What can hang from each mark:
Z_585: Z_49
Z_70: Z_357 Z_435
Z_357: Z_49 Z_70 Z_185 Z_504
Z_49: Z_92 Z_357 Z_435 Z_585
Z_185: Z_435
Z_602: Z_185 Z_807
Z_504: Z_435
Z_92: Z_49 Z_70 Z_185 Z_504

Each row was made from one small tree. The marks that hang from a mark follow it in brackets, in the order of their numbers. Every link used is in the known rows. Write each row's tree.
Known rows:
Z_357(Z_49(Z_92 Z_585) Z_70(Z_435) Z_185 Z_504): [-0.198 -2.459 -0.220 -5.021  0.464 -1.778  1.661  2.675 -3.531  1.885
  4.150 -0.727 -0.240  1.049 -0.168  3.088 -2.170  2.495  4.076  2.867
 -5.826 -0.744 -1.617  0.803]
Z_92(Z_185(Z_435)): [ 0.942 -0.648  0.754  1.957  0.493 -0.896 -0.111 -0.934  0.730 -0.768
 -1.916 -0.884 -0.969  1.203  1.743 -0.438 -0.737 -2.079 -0.678 -2.656
  2.924 -1.321  0.559 -0.320]
Z_49(Z_92(Z_185 Z_504) Z_357 Z_585): [-1.444  0.260 -1.449 -3.234 -0.239  1.586  2.016  0.146  0.105  0.002
 -0.829  2.738  0.126 -1.555 -1.613 -1.523  1.097  0.325 -0.881  2.840
 -0.659  3.837 -1.664  0.696]
Z_92(Z_70 Z_504): [-0.193 -0.070 -0.319  3.424  1.030 -0.249 -0.828 -0.911  1.689 -1.294
  0.128  1.275 -1.178  1.037 -0.859  0.274  0.543  0.123 -1.834 -0.850
  1.480  1.496  0.759  0.346]
Z_585(Z_49(Z_92(Z_70) Z_357)): [-1.352  1.047  0.001 -0.141 -2.087  2.240 -0.379 -0.902  0.044  0.097
 -1.920 -0.488  1.007 -2.105  0.204 -2.345  1.727 -0.135 -1.702 -0.820
  1.596  0.539  1.173  0.291]
Z_49(Z_92(Z_70 Z_504) Z_585): [-1.974 -0.709 -1.120 -0.097  0.645  0.621  0.289  0.414 -0.286 -0.727
 -0.085  2.358 -0.611 -1.752 -1.610 -2.075  1.061 -0.154 -1.704  2.363
 -0.775  1.239 -0.561  0.106]
Z_357(Z_49(Z_435) Z_70 Z_185): [ 0.882 -1.174 -0.323 -2.930 -0.466 -0.487  0.142  1.877 -1.875  0.807
  2.545  0.250 -0.584  0.366  1.302  3.487 -1.884  0.363  1.475  0.054
 -1.854 -3.449  0.289 -0.562]
Z_357(Z_70(Z_435) Z_185 Z_504): [ 1.068 -2.426  1.546 -1.436  0.089 -3.383 -0.277  0.988 -1.527  0.261
  2.692 -2.731 -0.340  3.844  0.674  3.377 -2.796  1.045  2.796 -1.228
 -3.172 -0.350  0.170  0.891]
Z_602(Z_185(Z_435) Z_807): [ 2.073  2.006 -0.675 -1.078 -1.030  0.998 -1.020 -2.828 -0.323  0.416
 -2.978 -0.662 -3.311  1.985  1.882  1.340 -0.939 -4.751  1.366 -1.061
  1.031 -5.316  0.791 -1.753]
Z_92(Z_49(Z_435)): [ 1.461  0.317 -0.198  1.887  0.121 -1.133 -1.512 -1.201  0.639 -0.947
 -1.063 -0.233  0.450 -2.013  0.592 -0.272  0.463 -0.356 -1.223 -1.295
  2.245 -1.245  0.321 -0.049]
Z_585(Z_49(Z_92 Z_435)): [-0.427  0.273  0.419  1.101 -2.595  1.659 -0.750 -0.722 -0.367  0.275
 -2.202  0.046  1.177 -3.093 -0.272 -1.439  0.869 -0.699 -1.647 -0.725
  1.061 -2.022  1.117 -0.666]
Z_92(Z_70): [-0.464 -1.034 -0.588  2.349  0.703 -0.569 -1.548 -0.157  0.455 -1.496
 -0.925 -0.972 -1.127  0.497  1.271 -1.413  0.167 -1.224 -1.905 -2.083
  2.310 -0.515  1.861  0.364]
Z_49(Z_92(Z_504)): [-0.662 -0.811 -0.770  0.402  0.732 -0.850 -0.266 -1.014  0.172 -0.119
 -1.182 -0.216 -0.381 -1.148  0.196 -0.847  0.818 -1.446 -1.054  0.271
  0.752  1.051  1.503  0.524]
Z_92(Z_49(Z_435 Z_585) Z_70(Z_357)): [-0.984  1.444  1.129  2.449  1.073  0.194 -0.595  0.646  1.455 -1.284
  0.416  1.581  0.901 -1.295 -0.712 -2.784  1.097  1.032 -1.242  0.365
  1.205 -0.418 -1.933 -0.762]
Z_49(Z_92 Z_435): [-1.500 -1.323 -1.321 -0.919 -1.107 -0.300 -0.202  0.455 -0.284 -0.528
 -2.166  0.658  0.014 -2.608 -0.092 -1.182  0.285 -1.365 -1.173  0.832
  0.438 -1.350  1.019 -0.828]
Z_357(Z_49 Z_70 Z_185(Z_435) Z_504): [ 1.019 -1.806 -0.237 -3.413  0.087 -2.276  1.341 -0.207 -1.861  0.656
  2.614 -1.065 -1.158  2.345  0.862  4.923 -2.215  0.718  3.270  0.922
 -2.689 -3.039 -0.205 -0.140]
Z_70(Z_357(Z_49) Z_435): [ 0.686 -0.101  2.128  3.076  2.318 -2.361 -0.779 -0.724  0.698  1.989
 -1.040 -5.739  1.890  1.422  4.466 -1.993 -1.150 -1.789  1.551 -2.295
  0.431 -0.660  0.854  1.249]
Z_602(Z_807): [ 1.146 -0.201 -1.378  0.236  0.442 -0.932 -2.012 -2.658 -0.466 -0.082
 -2.739 -0.763 -1.840  0.983  1.732  0.089 -0.477 -3.822  0.280 -1.259
  1.055 -3.059  1.760  0.223]
Z_92(Z_70 Z_504(Z_435)): [ 0.106 -0.073 -0.910  4.406  1.175  0.063 -1.008  0.185  1.906 -1.272
 -0.543  0.609 -0.806  1.385 -1.660  0.136  0.321 -1.029 -1.428 -0.040
  1.127  0.688  1.598 -1.260]
Z_585(Z_49(Z_92 Z_357(Z_70 Z_185 Z_504) Z_435)): [-1.030  0.473  0.289 -2.805 -3.554  1.761  0.751  0.025 -0.687  0.445
 -0.425  0.960  1.304 -1.582 -1.551  0.669  0.438  1.378  0.108  0.822
 -1.230 -0.316 -0.223 -0.555]
Z_585(Z_49(Z_92 Z_357(Z_70 Z_185) Z_435)): [-1.063  0.938  0.609 -2.215 -3.432  2.231  0.142  0.143 -0.498  0.470
 -0.834  0.758  1.464 -2.020 -0.620 -0.190  0.573  0.528 -0.659  0.017
 -0.369 -0.850  0.160 -0.752]
Z_49(Z_92(Z_70 Z_185 Z_504(Z_435)) Z_357): [-2.473  0.647 -1.540 -1.421  0.235  1.655  1.531  1.905  1.372 -0.432
 -0.586  2.311 -0.475  0.081 -2.279 -1.350  1.514  0.674 -0.404  1.886
  0.457  4.053 -0.170 -0.765]
Z_70(Z_357(Z_49(Z_92) Z_185 Z_504(Z_435))): [-0.426 -0.503  0.348 -0.187  1.792 -1.336  1.022  0.903 -0.300  1.792
  0.274 -3.256  1.014  1.209  1.437  0.276 -0.538 -1.574  2.533  1.107
 -0.679 -0.922  1.061 -0.490]
Z_49(Z_92(Z_504) Z_357 Z_435 Z_585): [-2.039  0.192 -2.436 -3.615 -2.043  1.707  1.792 -0.424  0.475 -0.422
 -1.979  3.798  0.907 -3.265 -2.624 -0.722  0.881  0.252 -1.440  4.442
 -1.730  1.947 -1.898 -0.496]

Write each row's tree:
[ 1.564  0.543 -0.117 -1.398  0.710 -0.070  0.852  0.844  0.038 -0.859
  1.044  1.288  0.035  0.145 -1.493 -0.328  0.253  1.689  0.673  0.674
  0.029  1.984 -1.859  0.183]  Z_92(Z_49(Z_357(Z_70 Z_504(Z_435)) Z_585) Z_185)
[ 0.127 -1.611 -0.030 -2.846  1.161 -0.730  0.656  2.276 -2.392  1.206
  1.986 -0.587 -0.330 -0.423  1.317 -0.833 -1.134  0.832  1.798  1.084
 -3.080 -0.987 -0.704  0.738]  Z_357(Z_49(Z_92(Z_185) Z_585) Z_70(Z_435))
[ 1.738 -1.624  0.020 -0.575  1.140 -2.100 -0.905  0.101 -1.393  0.822
  1.025 -3.169 -0.287  0.832  3.124  0.591 -1.660 -0.371  1.442 -1.361
 -1.376 -2.018  1.355  1.131]  Z_357(Z_49 Z_70(Z_435))
[-0.486  0.989  0.672  0.319  1.005  0.346  0.809  2.179  0.638 -0.711
  1.943  1.896  0.023  0.724 -1.865 -1.243  0.496  4.207  0.684  0.127
 -0.059  3.879 -3.681  0.887]  Z_92(Z_49(Z_357(Z_504) Z_585) Z_70(Z_435) Z_185)
[ 0.959  0.396  1.291 -0.395 -2.379  0.542 -0.437 -1.330 -0.464  0.638
 -0.338 -2.097  1.363  0.558  0.554  0.932 -0.407  0.594  0.288 -1.760
 -0.339  0.024  0.610  0.811]  Z_585(Z_49(Z_357(Z_70(Z_435) Z_185 Z_504)))
[ 0.636 -1.196 -1.481 -3.759 -1.013 -0.351  0.770  0.152 -1.074 -0.533
  0.064 -0.722  0.384  1.313 -0.656  1.455 -1.363 -0.748  0.824  2.087
 -2.531  0.325 -0.146 -0.065]  Z_49(Z_357(Z_70 Z_185 Z_504(Z_435)) Z_585)
[ 1.266 -1.050 -1.234 -1.247  0.472  0.145 -0.021  0.520 -2.245  1.447
  0.911 -1.114 -0.196 -0.827  2.293  2.088 -1.209 -1.187  0.433  0.132
 -0.298 -2.500  0.298  0.613]  Z_357(Z_49(Z_585) Z_185)
[-0.542  2.460  0.024  1.014  0.654  0.928  0.406 -0.888  1.942 -1.083
  1.507  3.470  0.146 -0.210 -2.328  0.822  1.374  2.486 -1.058  1.396
  0.549  2.767 -2.908 -0.111]  Z_92(Z_49(Z_357(Z_185(Z_435)) Z_585) Z_70 Z_504)
[-1.697  1.381  0.633 -0.519 -2.407  2.283 -0.003 -0.648 -0.002  0.396
 -1.459 -0.315  1.076 -1.427  0.208 -1.154  1.243 -0.121 -1.100 -0.765
  1.294 -0.245  0.460 -0.436]  Z_585(Z_49(Z_92(Z_70) Z_357(Z_185(Z_435))))
[-0.838  0.348  0.642  1.717 -1.405  1.553 -1.080 -0.529 -0.451  0.069
 -1.387 -0.744  0.575 -2.057  0.303 -2.351  1.374 -0.551 -1.779 -1.513
  1.665 -0.985  1.609  0.025]  Z_585(Z_49(Z_92(Z_70)))
[ 0.961  0.461  0.815 -0.810 -2.462  0.878 -0.318 -1.629 -0.479  0.300
 -0.443 -1.486  1.029  0.185  0.346  1.006 -0.045  0.271 -0.159 -1.500
  0.142 -0.244  0.953  0.662]  Z_585(Z_49(Z_357(Z_70 Z_185 Z_504)))
[ 0.200 -1.684 -0.229 -2.144  1.161 -1.776 -0.254  1.088 -1.862  1.137
  1.240 -2.432 -0.251 -0.195  2.464 -0.344 -0.973  0.029  1.747 -0.032
 -2.167 -1.427  1.099  0.891]  Z_357(Z_49(Z_92) Z_70(Z_435))
[-0.242  2.389  1.243  1.980  1.471  1.125  0.925  1.533  2.085 -0.473
  2.546  3.934  0.126  0.821 -3.064 -0.452  1.031  4.718 -0.003  0.528
 -0.041  5.371 -4.404  0.641]  Z_92(Z_49(Z_357 Z_585) Z_70(Z_435) Z_185 Z_504)
[ 0.407 -1.096 -1.174 -2.691  1.237  0.255  1.147  1.868 -1.697  0.615
  1.992  1.476 -0.868 -0.765 -0.525  0.114 -0.365  0.249  1.101  2.574
 -2.599 -0.882 -0.148 -0.329]  Z_357(Z_49(Z_92(Z_185 Z_504(Z_435)) Z_585) Z_70)
[ 0.006 -0.308  2.146  1.477  1.117 -2.498  0.288 -1.744  1.003  0.408
 -0.851 -3.620  0.856  2.684  2.314  0.356 -1.065 -2.219  1.301 -1.325
  0.914 -1.170  0.575  0.003]  Z_70(Z_357(Z_185(Z_435) Z_504))
[-0.260  0.274  0.568  3.150  1.333  0.709  0.363  1.206  1.753 -1.083
  1.424  3.199 -1.800  1.988 -1.965  0.343  0.413  1.664 -1.133 -1.179
  1.667  2.803 -0.765  0.132]  Z_92(Z_70 Z_185 Z_504)
[ 0.723  1.263  0.877  0.840 -2.518  1.497 -0.764 -2.499  0.253  0.457
 -2.288 -1.944  1.393 -0.691  1.538  0.097  0.264 -1.347 -1.241 -2.350
  2.134 -1.212  1.120  0.089]  Z_585(Z_49(Z_357(Z_185(Z_435))))
[ 0.644  1.518 -0.280  4.791  1.926 -0.046 -1.200  0.187  2.249 -1.299
  0.751  1.535 -0.211  0.206 -2.444 -0.008  1.411  0.839 -1.046  0.197
  1.562  1.404  0.131 -1.245]  Z_92(Z_49 Z_70 Z_504(Z_435))
[-0.233  2.401  1.880  4.489  2.660 -0.616 -0.582 -0.944  2.993 -0.848
  1.541  1.245  0.384  0.657 -0.983 -1.161  1.790  1.639 -0.818 -0.632
  2.001  2.501 -1.090  0.236]  Z_92(Z_49 Z_70(Z_357) Z_504)
[ 1.856 -0.066 -0.015  3.691  1.290  0.032  0.013  0.548  1.499 -0.253
 -0.570  0.716 -0.713  1.718 -1.425  0.908 -0.387 -1.205 -0.367 -0.781
  1.448  1.277  0.875 -0.963]  Z_92(Z_185 Z_504(Z_435))
